What can hang from each mark:
k330: k853
k712: k706 k853
k776: k853
k696: k322 k706 k853
k853: k330 k712 k776
k477: k434 k853
k434: k477 k712
k322: k477

Every row comes from one small tree of marks. The marks that hang from a mark follow it in brackets, in the order of their numbers. Every link used is in the known rows. Which tree was each row made from?
Known rows:
k712(k706): [ -2.0   5.5 -11.4   1.7  -1.9 -11.9   4.7 -15.8  -7.3  -0.5   0.5  -2.7
  -5.9   3.8  14.2  -5.9   2.5   1.8  -3.6  -5.8  10.0   6.3   1.0  -0.1]
k696(k322(k477) k853(k712)): [ 13.3   2.4  -0.7   2.8 -14.9   4.4  24.0  -2.9  -2.5  -2.7 -21.7 -17.0
   4.4 -34.2  -0.5  19.6  -3.1  -4.6  -4.7   1.9  -0.1  -2.7  -0.4  -5.9]
k853(k712 k776): [ 18.4   0.5  -7.1   9.6  -9.9  -4.7   2.3   5.5   8.2   3.7   0.7   6.4
 -18.9 -11.0  11.3  29.2   1.8  -6.6  -3.4   2.1  14.1   1.9  -5.0  14.0]
k712(k706 k853(k330 k776)): [-13.6  14.8  -5.1   2.8   7.2 -33.0  22.2  -4.5 -19.1  -2.1   3.9 -13.4
 -11.7  -7.5  28.3  42.5  13.5  -4.9 -11.2  -7.0  19.5   4.7  -1.8   7.9]
k853(k712): [ 11.2   2.1  -3.4   4.9  -5.8   7.2   2.6  -7.0   7.1   3.3   3.4   3.7
 -13.8 -10.6  12.4  17.3   1.7  -5.4  -3.5  -3.7   9.0  -3.7  -2.7   8.6]
k853(k330 k712): [  3.3  11.0   3.7   7.2   5.4  -1.9  13.2 -24.8  -0.4  -0.7   3.9  -5.2
 -10.5 -12.9  11.8  41.3  13.4  -5.2  -4.5  -7.1  11.2 -10.9   0.7   7.1]
k434(k712(k706 k853)): [ -5.3  11.6  -5.5  -1.2   4.0 -11.5  10.5  13.7 -12.1   3.5   5.0 -16.4
  -7.0 -18.2  26.7  23.4  -3.0  -2.1 -13.9  -3.4  -2.8  -4.4  -0.7  12.3]
k477(k434 k853): [-11.9   6.6  -4.0  -4.0  -6.0  22.3   4.7   5.6  12.2   1.2  -6.6  -0.5
   0.3  22.6   4.9  22.2  10.9  -5.9 -10.8  -3.1   1.0 -13.5  -0.8  -1.5]
k477(k434(k712) k853(k330 k776)): [ -9.8  14.2  -1.4   1.8   0.5   8.3  10.3  10.8   7.2   1.0  -7.2 -11.8
  -0.8  11.5   7.0  56.1  13.8  -6.3 -16.3   0.2  -2.2 -21.7   0.8   8.0]
k434(k477(k853) k712): [ 19.6   4.1  -0.4  -1.3  -3.3   7.1  11.3  33.2   6.9   7.5   1.2 -16.8
  11.0  -3.4   0.4  33.0 -12.3  -3.2 -22.5   6.2 -20.6 -23.9   6.0  -1.6]
k330(k853(k712)): [ -6.6   6.4  10.8  -0.4 -14.4  10.9  13.0  10.4  -1.7   2.2 -22.9   3.8
 -18.0   0.6  16.8  31.3  -5.5  -4.4  -2.2  -4.9  12.7   2.8  -3.5   7.3]
k434(k477 k712(k706 k853(k330))): [  8.8  13.7  -5.4   1.2  12.2 -18.8  23.0  19.8 -13.6   7.2  17.3 -26.4
   4.0 -19.0  20.1  50.4  -8.2  -3.5 -24.0  -0.9 -16.2 -19.5   8.3   4.5]
k477(k853): [ -3.6   2.5   4.7  -3.9 -11.9  11.7   7.6   4.6   9.3  -2.2 -17.4  -1.4
   2.3  15.4   0.9   8.5   5.1  -3.5  -8.5  -1.4   9.1  -3.6  -3.4  -4.7]
k477(k434 k853(k330 k712 k776)): [ -5.3  12.9  -4.0   4.6  -4.3  12.6  12.9  -3.5  12.7   0.9  -5.6  -2.3
 -10.4  14.1  12.1  58.7  20.1 -10.4 -13.9  -4.5  12.9 -17.9  -2.0   7.5]
k322(k477(k853(k330))): [ 11.7  11.9   6.0   2.6  -6.9 -10.7  18.0  -8.7  -8.4  -3.7 -14.7 -15.6
  11.5   2.8  -5.7  16.1   5.2  -6.2  -9.7  -1.7   3.5  -9.4  -0.1 -15.0]
k434(k712(k853)): [ -3.6   7.5   3.2  -2.6   5.1  -3.1   7.0  23.6  -7.1   3.5   4.3 -14.0
  -2.7 -20.7  16.8  27.5  -4.8  -3.2 -11.7   0.4 -10.4  -8.8  -1.6  11.9]
k322(k477): [ 19.5   6.2  -0.5   3.6  -4.5 -15.1   7.3  -3.1 -11.7   0.0  -2.1 -10.2
   8.8  -6.8  -6.0  -0.4  -4.4  -3.9  -3.4   0.9  -4.6  -2.5   0.5 -10.9]
k696(k853(k330 k712)): [-12.6   5.6   0.6   0.9   1.9   8.3  22.1 -22.4   4.6  -6.8  -9.7  -9.4
  -7.8 -16.2   7.6  44.8   5.4  -5.7  -8.2  -1.4  12.7   1.6  -3.1   8.2]
k330(k853): [-15.4   5.3  14.5  -3.6  -9.8   5.5  10.6  14.6  -6.0   0.1 -25.6   1.1
  -7.9   8.1   8.0  19.4  -6.4  -0.7   0.5  -2.3   6.1   5.7  -1.8   1.8]
k322(k477(k434 k853(k712))): [ 15.3  12.0  -5.1   3.4 -11.2   4.5  12.4  -2.0  -0.3   2.5  -4.6  -9.7
   2.2   3.8   3.7  23.9   3.9 -10.6 -12.6  -3.3   0.9 -13.7  -1.4  -7.5]
k322(k477(k853)): [ 14.9   7.8   2.5   1.2 -12.8  -6.7  13.1   0.5  -5.4  -1.7 -13.9 -12.2
  10.1   4.0  -5.1   5.4  -0.3  -6.2  -9.2   0.2   2.1  -5.6  -2.2 -14.5]
k696(k706 k853): [-19.8   5.0  -4.5  -0.6 -10.3  14.4  36.0  -7.2  11.0  -5.4 -16.4  -9.3
   3.6  -0.6   4.7  24.8  -5.8   1.3  -6.3   4.0   4.8  -0.2   0.4  -0.8]
k776(k853(k330 k712(k706))): [-10.1  11.9   0.2   5.8   3.9  -2.0  24.6 -26.6  -5.7  -5.5 -10.9 -11.3
 -21.3   0.2  16.2  34.8  22.1  -3.0 -14.1  -7.3   8.3  -2.9  -5.5   9.3]
k712(k853): [-11.9   4.9   3.8  -4.7   4.3  -7.2  11.0  15.3  -8.2   0.7   5.5  -5.6
  -4.4  -9.4  15.8  23.8   3.0  -5.7  -6.7  -3.0   4.0   0.7  -4.0   5.1]

Which tree is each row?
[ 14.3  11.1   4.5   5.1 -23.3  -0.4  34.8   6.5  -0.8   0.6 -24.3 -17.3
  20.0  -3.9  -1.3   6.1   0.3   2.9  -2.2   0.1  -6.0 -20.6   8.4 -21.8]
k696(k322(k477(k853)) k706)
[ -3.9   7.3   7.4   1.8  -6.4  -2.7  14.3   0.7   5.1  -5.0 -19.3  -6.3
   0.4  14.3  -0.9  34.6  13.0  -4.3  -8.9   0.4  15.3  -6.3  -2.4  -1.7]
k477(k853(k330 k776))
[-12.4  11.3  -1.0   1.4  -0.4   7.4  11.2   1.5   8.2  -1.3  -8.5  -5.1
  -0.7  20.9   2.2  47.5  18.2  -6.8 -11.4  -1.6   6.6 -15.4   0.2   1.6]
k477(k434 k853(k330 k776))
[  9.2  12.1  -7.9  13.8   0.6 -21.9  15.6 -24.4  -4.6  -0.6   1.2  -4.2
 -20.0  -9.5  19.9  50.0  14.6  -5.1  -6.4  -5.6  24.3  -2.2  -0.3  12.4]
k853(k330 k712(k706) k776)
[ -5.5  14.2   5.2   4.6 -11.3  -2.1  51.2 -13.5  -6.1  -7.3 -28.7 -28.5
  20.4 -20.5  -3.0  34.4   2.2   2.5  -3.4   2.1  -4.4 -15.9   8.3 -16.8]
k696(k322(k477) k706 k853(k330))
[ -2.1   4.9   8.8   3.4 -16.7   1.8  12.3  18.1  -1.3   2.7 -24.2   5.3
 -21.4   0.3  15.7  40.2  -5.8  -5.4  -2.1  -0.5  15.8   6.8  -6.0  11.5]
k330(k853(k712 k776))
[ -8.4   8.7 -10.3   0.2  -0.2 -27.0  15.9   8.6 -14.5   0.6   4.5  -7.2
 -13.9  -6.1  28.8  25.7   4.7  -4.9 -10.2  -4.5  18.2  10.5  -4.3   8.8]
k712(k706 k853(k776))
[ 19.7   4.3   0.1   4.1  -4.9  -2.4  19.0  13.6   8.9   4.2   0.5  -7.5
   2.7   4.2   0.2  47.8  -0.1  -7.0 -17.5   3.1   0.8 -17.1   4.0  -4.7]
k434(k477(k853(k330 k712 k776)))
[ 11.2   8.6   0.3  12.0   1.7 -13.2  11.8 -14.0   1.0  -0.4   0.6  -2.5
 -15.9 -12.4  10.0  53.5  13.3  -6.6  -4.0  -1.5  16.8  -5.8  -1.8  12.7]
k853(k330 k712 k776)
[-11.4  11.8  -5.3   0.2  11.7   0.6   5.4  15.4  -3.6   5.0  12.3 -11.1
  -4.4  -7.3  14.5  44.4   6.2  -5.1 -10.9  -0.9 -13.0 -16.8   2.1  13.7]
k477(k434(k712(k853(k330 k776))))
[ -5.8   9.5 -14.0   1.3   6.2   5.6  -1.1   2.1  -1.4   5.5  10.6  -6.8
  -4.1  -0.2  14.7  17.9   2.5  -1.3  -9.1  -2.9 -12.9 -13.0   4.0   9.5]
k477(k434(k712(k706)))
[ -4.4   6.0  -5.2   4.4  -3.8   3.9  17.1 -13.6  -1.6  -2.8 -10.5  -5.8
 -23.7   1.6  16.8  17.7  13.4  -3.2 -13.8  -4.7   7.0   2.3  -7.8   9.8]
k776(k853(k712(k706)))
[ -2.4   8.1   3.3   3.7 -17.8  -3.1  14.3  10.5  -4.7   2.6 -24.7   4.0
 -24.4   1.8  22.0  36.2  -4.4  -4.4  -3.6  -3.7  22.0  10.0  -5.1  11.6]
k330(k853(k712(k706) k776))
[ -8.8   9.5   6.0   4.9   5.4   3.7  21.8 -19.4  -2.1  -5.5 -10.8 -10.6
 -18.4  -1.3   9.9  37.3  19.8  -4.0 -12.7  -4.6   3.7  -6.5  -6.1   9.2]
k776(k853(k330 k712))
[-10.7  12.3  -9.9  -2.4  -6.0  17.8   6.8   7.4   7.7   3.2  -5.5  -9.1
  -2.8  14.5  15.6  27.0   7.1  -4.5 -17.6  -4.3  -2.4 -16.5   1.0   4.5]
k477(k434(k712(k706)) k853)
[ 18.8   2.9  -6.2   1.3  -9.0   4.7  15.9  11.5   9.3   5.8   2.4  -6.0
   2.0   6.3   5.9  28.0  -4.8  -5.9 -18.5  -0.5   0.3 -13.4   3.5  -6.4]
k434(k477(k853(k712(k706))))
[  4.4  -0.6  -9.2   4.3 -15.3  -0.5  21.3  -0.4   2.8  -2.6 -22.4  -8.8
  -9.4 -27.3   9.6  26.5   0.9  -2.0  -3.9   2.6  12.2   6.0  -1.9   5.5]
k696(k322 k853(k712(k706) k776))
[  9.8  13.1  -0.1   4.4 -20.5   5.6  33.1   7.5   0.5   2.5 -18.8 -16.8
  18.5  -0.9   0.6  13.5   3.4   1.6  -3.2  -0.9 -11.0 -26.2  10.0 -19.4]
k696(k322(k477(k434 k853)) k706)
[  3.6   8.5   5.0   4.7 -10.2   2.0  16.5  -4.2   9.3  -2.8 -16.2  -3.9
  -8.8   5.9   7.9  46.3  14.2  -8.1 -11.3  -2.3  21.5  -8.0  -4.3   3.6]
k477(k853(k330 k712 k776))
[-18.4   9.7   5.3   2.3  -8.7   8.7  46.2 -12.5   2.0  -7.2 -26.9 -21.8
  13.9 -16.1   0.8  34.5   4.9   5.2  -1.5   1.2  -0.7 -13.9   8.6  -8.7]
k696(k322 k706 k853(k330))
[ -4.6   8.6  -6.7  -1.0  -9.8  26.9   6.9   1.3  16.7   3.7  -4.0   2.3
  -9.2  15.6  13.7  35.3  12.6  -9.7 -13.2  -6.1   7.9 -15.8  -2.5   4.5]
k477(k434 k853(k712))
[ 10.4  13.4  -4.5   2.6   2.2  -9.0   8.7  10.0 -12.8   4.4   6.8 -16.7
   6.4 -11.4   4.9  23.0  -2.7  -7.2 -10.8  -0.2 -15.7 -13.9   1.1  -2.5]
k322(k477(k434(k712(k853))))
[ 15.7  12.0  -4.7   3.9  -8.9  -4.5   9.3  14.5  -3.3   2.5  -8.1 -14.7
   7.1   2.3  -0.6  26.3   0.2  -8.1 -14.4   3.1  -7.4 -13.9  -0.9  -4.4]
k322(k477(k434(k712) k853(k776)))
[-12.7   3.5  -0.1   0.3 -16.9  14.2  39.5   1.8   6.6  -4.5 -26.3 -15.4
  11.7 -14.6   1.4  18.3  -3.1   5.2  -1.0   3.7  -2.8  -7.2   5.6  -7.8]
k696(k322 k706 k853)
[ 13.7   9.1   1.6   2.1  11.4 -16.8  18.8  36.9  -7.6   8.0  15.7 -23.0
   6.1 -21.3   9.3  61.4  -9.6  -5.5 -21.6   6.0 -21.5 -21.1   6.1   7.5]
k434(k477 k712(k853(k330 k776)))
[ 11.8  14.9  -7.1   2.3  -8.5  -2.7  11.7   2.5  -5.9   2.3  -6.4 -17.2
   7.4   4.1   5.6  17.3   0.9  -6.9 -15.3  -2.0  -7.1 -14.1   0.6  -7.6]
k322(k477(k434(k712(k706)) k853))
[ 13.6  12.9 -10.8   4.6   0.4 -11.1   6.9  -0.1 -12.1   3.8   4.3 -15.5
   6.1  -6.6   4.9  12.9  -3.2  -4.6  -9.4  -1.2 -13.9 -11.5   3.1  -4.3]
k322(k477(k434(k712(k706))))
[-12.6   9.9   6.4   0.4   9.8 -21.4  17.6  11.1 -11.9  -1.9   3.2 -10.3
  -5.7 -10.8  14.0  49.2  10.2  -6.8  -7.0  -1.4   9.8  -0.9  -2.9   7.8]
k712(k853(k330 k776))
[ 10.0   2.5  -0.2   2.5 -18.6   8.2   9.0   9.0  14.6   0.2 -16.3   2.7
 -11.5   7.5   8.6  30.2   6.6  -8.0 -10.9   0.3  19.5  -1.8  -6.6   5.0]
k477(k853(k712 k776))
[ 14.4  11.5  -6.3   4.2   1.4  -7.2   4.7   4.0 -10.3   4.1   5.5 -14.9
   7.5  -8.1  -0.3  14.0  -4.3  -5.1  -8.6   0.8 -17.1 -14.0   3.2  -4.2]
k322(k477(k434(k712)))
[ 12.4  12.7  -3.2   1.6  -7.0   1.5  10.2   8.2  -3.8   2.4  -6.7 -15.9
   9.3   2.6   0.5  20.1  -0.3  -7.5 -14.4  -0.1 -10.4 -16.6   0.1  -7.6]
k322(k477(k434(k712) k853))
[-16.1  17.8  -4.2  -0.6   2.5  11.1  13.3  -5.4   3.0   0.5  -6.0 -14.9
  -0.3  13.4  15.1  43.6  15.2  -4.4 -17.8  -6.6  -1.2 -22.4   3.6   3.5]
k477(k434(k712(k706)) k853(k330))
[ -7.6   9.3   5.8   0.9 -14.5   5.2  14.9   1.6  -5.4   2.1 -22.1   2.1
 -20.6   2.0  23.4  28.2  -4.6  -3.5  -3.8  -7.8  17.3   5.5  -3.0   7.8]
k330(k853(k712(k706)))
[ -8.6   1.8 -10.7   0.1  -7.1   9.1  17.5 -17.7   5.7  -4.1 -10.0  -4.5
 -13.7 -12.9  14.7  24.7  -1.7  -5.1  -9.5  -1.8  15.4  10.2  -5.5   9.1]
k696(k853(k712(k706)))
[ 13.4   6.2  -0.2  -1.5   7.7  -6.1  14.8  40.0  -4.8   9.7  16.7 -20.1
   6.4 -20.3  10.8  43.2 -15.1  -4.7 -21.2   4.9 -24.8 -20.6   5.6   5.3]
k434(k477 k712(k853))
[ 15.6   9.7   1.7   6.8 -17.0  -5.7  31.2   4.8  -5.8   1.9 -15.8 -16.4
  18.7 -11.3  -1.7   0.6  -2.3   4.6   1.9   0.6 -10.6 -19.6   9.7 -19.1]
k696(k322(k477) k706)
[ 20.0  11.3  -6.6   6.0 -13.5  -2.3  11.9   3.6   0.8   2.4  -5.7  -8.0
   0.3   4.1   2.8  28.8   4.1 -11.2 -12.6  -0.3   3.1 -11.6  -3.0  -5.3]
k322(k477(k434 k853(k712 k776)))
[-19.5  16.3  -2.6  -1.2  10.3 -25.0  23.0 -13.1 -20.4  -2.6   6.3 -14.0
  -8.6  -7.3  29.0  34.1  13.3  -4.0 -10.7 -11.3  15.8   0.7   0.5   3.6]
k712(k706 k853(k330))
[  0.7   8.7 -14.5   3.8 -14.0  12.7   8.0   3.0  13.8   3.6  -5.1   2.4
 -15.6  16.6  19.2  40.6  13.0  -9.7 -15.4  -4.6  16.6  -9.2  -3.9   8.1]
k477(k434 k853(k712(k706) k776))
[-18.6  12.4   1.4  -2.0   1.8  16.0  11.8  -7.2   7.6  -1.7  -5.4  -6.9
   2.4  21.3   4.3  38.8  19.0  -5.8 -11.3  -5.7   2.9 -19.2   1.9  -2.3]
k477(k434 k853(k330))
